What can hang from each mark
J_545: J_287 J_460
J_443: J_287
J_287: J_443 J_460 J_515 J_545
J_866: J_443
J_526: J_460
J_515: J_287
J_13: J_287
J_460: J_391

Every row comes from one small tree of marks. Brackets hold a mark, then the marks that hang from it, in the order of their numbers. Every link used is in the known rows. Which tree was each row made from?
Known rows
(J_545 J_460): [-2.04  1.27 -0.34 -2.04  1.16  0.67  0.24  0.20 -0.37 -1.39  0.97  1.94
  0.39 -0.61  0.44  0.55 -0.44  0.13  0.01]
(J_866 (J_443 (J_287 J_545))): [-0.48  3.76 -1.11 -0.55 -0.37  1.01 -1.10 -0.03  1.02 -0.99 -0.50 -1.48
  0.27  0.27 -0.60  0.34  1.31 -0.25 -0.68]
(J_526 J_460): [-0.74  0.99  1.00 -1.32 -3.21  0.21  0.73  0.25  0.33 -0.46  1.15  1.88
  1.23 -0.59 -2.28 -0.62  1.09  0.18 -0.70]
(J_515 (J_287 J_443 J_545)): [ 1.61  2.84 -0.26 -0.85 -3.17 -1.50  0.36 -0.72 -0.14  0.77  0.12 -2.66
  0.73 -0.36  0.54  0.56  1.40  0.08 -0.94]
(J_287 J_443 (J_460 J_391) J_515 J_545): [ 1.41 -6.31  1.20  2.27  1.55 -0.92  0.91 -0.12 -0.71  1.87 -1.31 -0.14
 -0.58  1.07 -1.16 -1.16 -0.66 -0.48  1.73]
(J_443 (J_287 J_460 J_545)): [-0.91  1.66  1.23  0.06 -1.91 -0.61 -0.61 -0.91  0.53  0.59  0.37 -0.73
  1.05 -0.12 -0.08  0.41  0.41 -0.45  0.72]
(J_866 J_443): [-0.83  1.43 -0.64 -1.80  1.45  1.41 -0.76  0.25  1.24 -1.71 -0.25  0.30
  0.66 -0.34 -0.94  0.08  1.10  0.23 -1.54]
(J_866 (J_443 (J_287 J_515 (J_545 J_460)))): [-0.84  2.76 -2.13  0.78  1.44  1.88 -0.45  0.38  0.34 -0.79 -0.56 -0.48
 -0.73  0.63 -0.06 -0.05  0.20 -0.43 -0.47]
(J_866 (J_443 (J_287 J_460 J_545))): [-0.76  1.66 -0.11 -0.58  0.61  0.98 -1.50 -0.23  1.36 -0.48 -0.18 -0.80
  0.28 -0.05 -0.74  0.00  0.68 -0.44 -0.16]
(J_515 (J_287 J_443 J_460 J_545)): [ 1.28  0.31  1.10 -0.83 -2.12 -1.50 -0.25 -1.01  0.32  1.39  0.52 -1.86
  0.80 -0.65  0.38  0.07  0.67 -0.14 -0.34]
(J_443 (J_287 J_460 J_515 J_545)): [-0.51  0.52  0.59  2.20 -1.12 -0.05  0.14 -0.71  0.06  1.00 -0.11 -0.33
  0.61  0.43  0.22 -0.14 -0.01 -0.48  0.34]
(J_287 J_443 J_545): [ 1.51  0.07  0.49  0.02 -2.63 -1.43  0.96 -0.40 -0.06  0.62  0.34 -1.32
  0.95  0.05 -0.52  0.11  0.97  0.00  1.02]
(J_545 (J_287 J_443 J_515) (J_460 J_391)): [-0.14 -1.33 -1.03 -2.14  3.04  0.53  0.19  1.18 -1.34 -0.53  0.13  3.12
 -2.62 -0.63  0.72 -0.99 -2.01  0.20 -0.08]
(J_287 J_515 J_545): [-0.07 -1.92 -0.14  3.70 -1.95  0.10  1.82  0.16 -0.43 -0.45 -0.16 -0.44
  0.49  1.05  0.25  0.53  0.30  0.07  0.34]
(J_866 (J_443 (J_287 J_515 J_545))): [-0.31  2.75 -1.67  1.07  0.48  1.46 -0.42  0.12  0.67 -0.61 -0.88 -1.16
 -0.15  0.70 -0.42 -0.05  0.98 -0.33 -0.99]
(J_13 (J_287 J_443 J_460)): [ 2.20 -0.57  1.29 -1.67  1.18 -0.77 -0.93 -0.24  1.02  1.41  1.33  0.84
  1.55 -1.03 -0.23 -0.27 -0.15  0.94  0.72]
(J_287 J_545): [-0.50 -0.41  0.72  1.14 -3.17 -0.60  0.93 -0.13  0.17 -0.99  0.39 -1.10
  1.07  0.27 -0.09  1.22  0.78  0.16  0.78]
(J_13 (J_287 (J_460 J_391) J_545)): [ 0.84 -3.59  1.48  1.11  0.05 -0.94 -0.69  0.34  0.51 -0.01  0.24 -0.59
  0.54  0.33 -0.17  1.11 -0.53  0.84  2.21]
(J_13 (J_287 J_443 J_515)): [ 2.81  0.60 -0.77  0.40  0.86 -0.20  0.51  0.23  0.11  1.28  0.53  0.49
  1.07 -0.14  0.20 -0.35  0.30  1.10 -0.30]

Which tree is each row?
[ 0.69 -3.52  1.32 -1.47  1.97 -0.33 -0.31  0.38 -0.10  0.54  0.10  2.94
 -1.12 -0.94 -0.12 -1.50 -1.33  0.26 -0.56]	(J_545 (J_287 J_443 (J_460 J_391) J_515))
[-0.76  1.84 -0.71 -0.59  2.70  1.82 -1.24 -0.14  1.18 -0.09 -0.68  0.69
  0.24 -0.08 -0.70 -0.88  0.42 -0.36 -1.61]	(J_866 (J_443 (J_287 J_460 J_515)))
[-1.59 -0.19 -0.72 -0.89  1.09  1.37  0.46  1.06 -0.56 -1.67  1.72  3.78
 -1.51 -1.13  1.72 -0.16 -2.06  0.44 -0.55]	(J_545 (J_287 J_515) J_460)
[-0.28 -0.07  1.27  0.17 -2.71 -0.98 -0.26 -0.78  0.43  0.03  0.50 -1.57
  0.93 -0.53  0.76  0.92  0.47  0.00 -0.56]	(J_515 (J_287 J_460 J_545))
[ 1.19 -0.90  1.02 -1.03 -0.76 -1.79 -0.54 -0.73 -0.19  1.28 -0.79 -2.16
  0.02 -0.09 -0.14  0.07  0.54 -0.21 -0.13]	(J_515 (J_287 J_443 (J_460 J_391) J_545))
[ 0.73  1.72 -0.87 -1.42 -0.84 -1.18  0.11 -0.21 -1.02  0.37 -0.45 -2.20
 -0.68  0.03  0.60  0.52  0.41 -0.14 -0.04]	(J_515 (J_287 J_443 (J_545 (J_460 J_391))))
[-0.96  3.01 -1.31  1.74 -0.89  0.51  0.74 -0.14 -0.83  0.11 -0.01 -0.41
 -0.19  0.72  0.87  0.32 -0.18 -0.45  0.39]	(J_443 (J_287 J_515 (J_545 J_460)))
[ 0.84  2.88 -0.79 -1.19 -1.93 -1.05  0.32 -0.43 -0.59  0.49  0.57 -1.89
 -0.04 -0.39  1.02  0.56  0.52 -0.08 -0.25]	(J_515 (J_287 J_443 (J_545 J_460)))
[-0.65 -0.81  0.54  1.84  0.26 -0.26 -0.12 -0.44 -0.44  0.90 -1.29 -0.62
 -0.17  0.97 -0.30 -0.17 -0.14 -0.59  0.55]	(J_443 (J_287 (J_460 J_391) J_515 J_545))
[ 0.79 -3.47  0.66  1.07  2.78  0.13 -0.36  0.39  0.19  0.41 -0.34  1.36
  0.43  0.31 -0.20  0.05 -0.79  0.93  0.32]	(J_13 (J_287 (J_460 J_391) J_515))
[-0.80  1.48 -0.70 -0.60 -1.27 -0.59  0.08 -0.04 -0.85 -0.95 -0.39 -1.92
 -0.59  0.21  0.99  1.36  0.24  0.00 -0.35]	(J_515 (J_287 (J_545 (J_460 J_391))))
[-0.90  0.72 -0.77 -0.71  3.88  1.64 -1.50  0.06  0.76 -0.20 -1.63  0.37
 -0.43  0.38 -1.15 -0.85  0.36 -0.42 -1.46]	(J_866 (J_443 (J_287 (J_460 J_391) J_515)))
[ 1.13  0.22  0.04 -1.23 -0.51 -0.03  0.61  0.40  0.02  0.00  0.90  2.27
 -0.45 -1.21  0.58 -1.01 -0.43  0.56 -1.35]	(J_545 (J_287 J_443 J_515))
[-1.04  0.35  1.22 -0.15 -0.59 -0.86 -0.86 -0.63  0.03  0.46 -0.80 -1.10
  0.25  0.41 -0.56  0.42  0.32 -0.52  0.87]	(J_443 (J_287 (J_460 J_391) J_545))
[ 0.90 -2.73 -1.15  1.90  1.46 -0.23  1.67  0.49 -1.72  0.73 -0.91 -0.15
 -1.38  1.30 -0.11 -0.55 -0.82 -0.36  1.61]	(J_287 J_443 J_515 (J_545 (J_460 J_391)))
[-0.93 -1.91 -0.86  3.22 -0.46  0.68  1.84  0.47 -1.01 -0.79  0.38  0.49
 -0.42  1.01  0.85  0.49 -0.86 -0.15  1.17]	(J_287 J_515 (J_545 J_460))
[ 1.03 -1.52 -1.00  2.09  0.13 -0.03  1.85  0.26 -1.19  0.87  0.32  0.18
 -0.56  0.68  0.37 -0.55 -0.73 -0.29  1.48]	(J_287 J_443 J_515 (J_545 J_460))
[-1.22 -2.61  2.15 -2.71  0.66 -0.33 -1.12  0.39  0.51 -1.22  0.59  2.64
 -0.63 -1.37  0.03 -0.10 -1.10  0.43 -0.42]	(J_545 (J_287 (J_460 J_391)))
[-0.87 -3.95  1.50 -0.57  1.43  0.33 -0.28  0.56  0.06 -0.79  0.13  3.07
 -1.11 -0.79  0.24 -0.64 -1.51  0.38 -0.74]	(J_545 (J_287 (J_460 J_391) J_515))
[-1.08  3.68 -1.59 -0.92  0.78  1.37 -1.14  0.21  0.65 -1.19 -0.14 -0.97
 -0.37  0.17 -0.16  0.44  0.57 -0.40 -0.08]	(J_866 (J_443 (J_287 (J_545 J_460))))
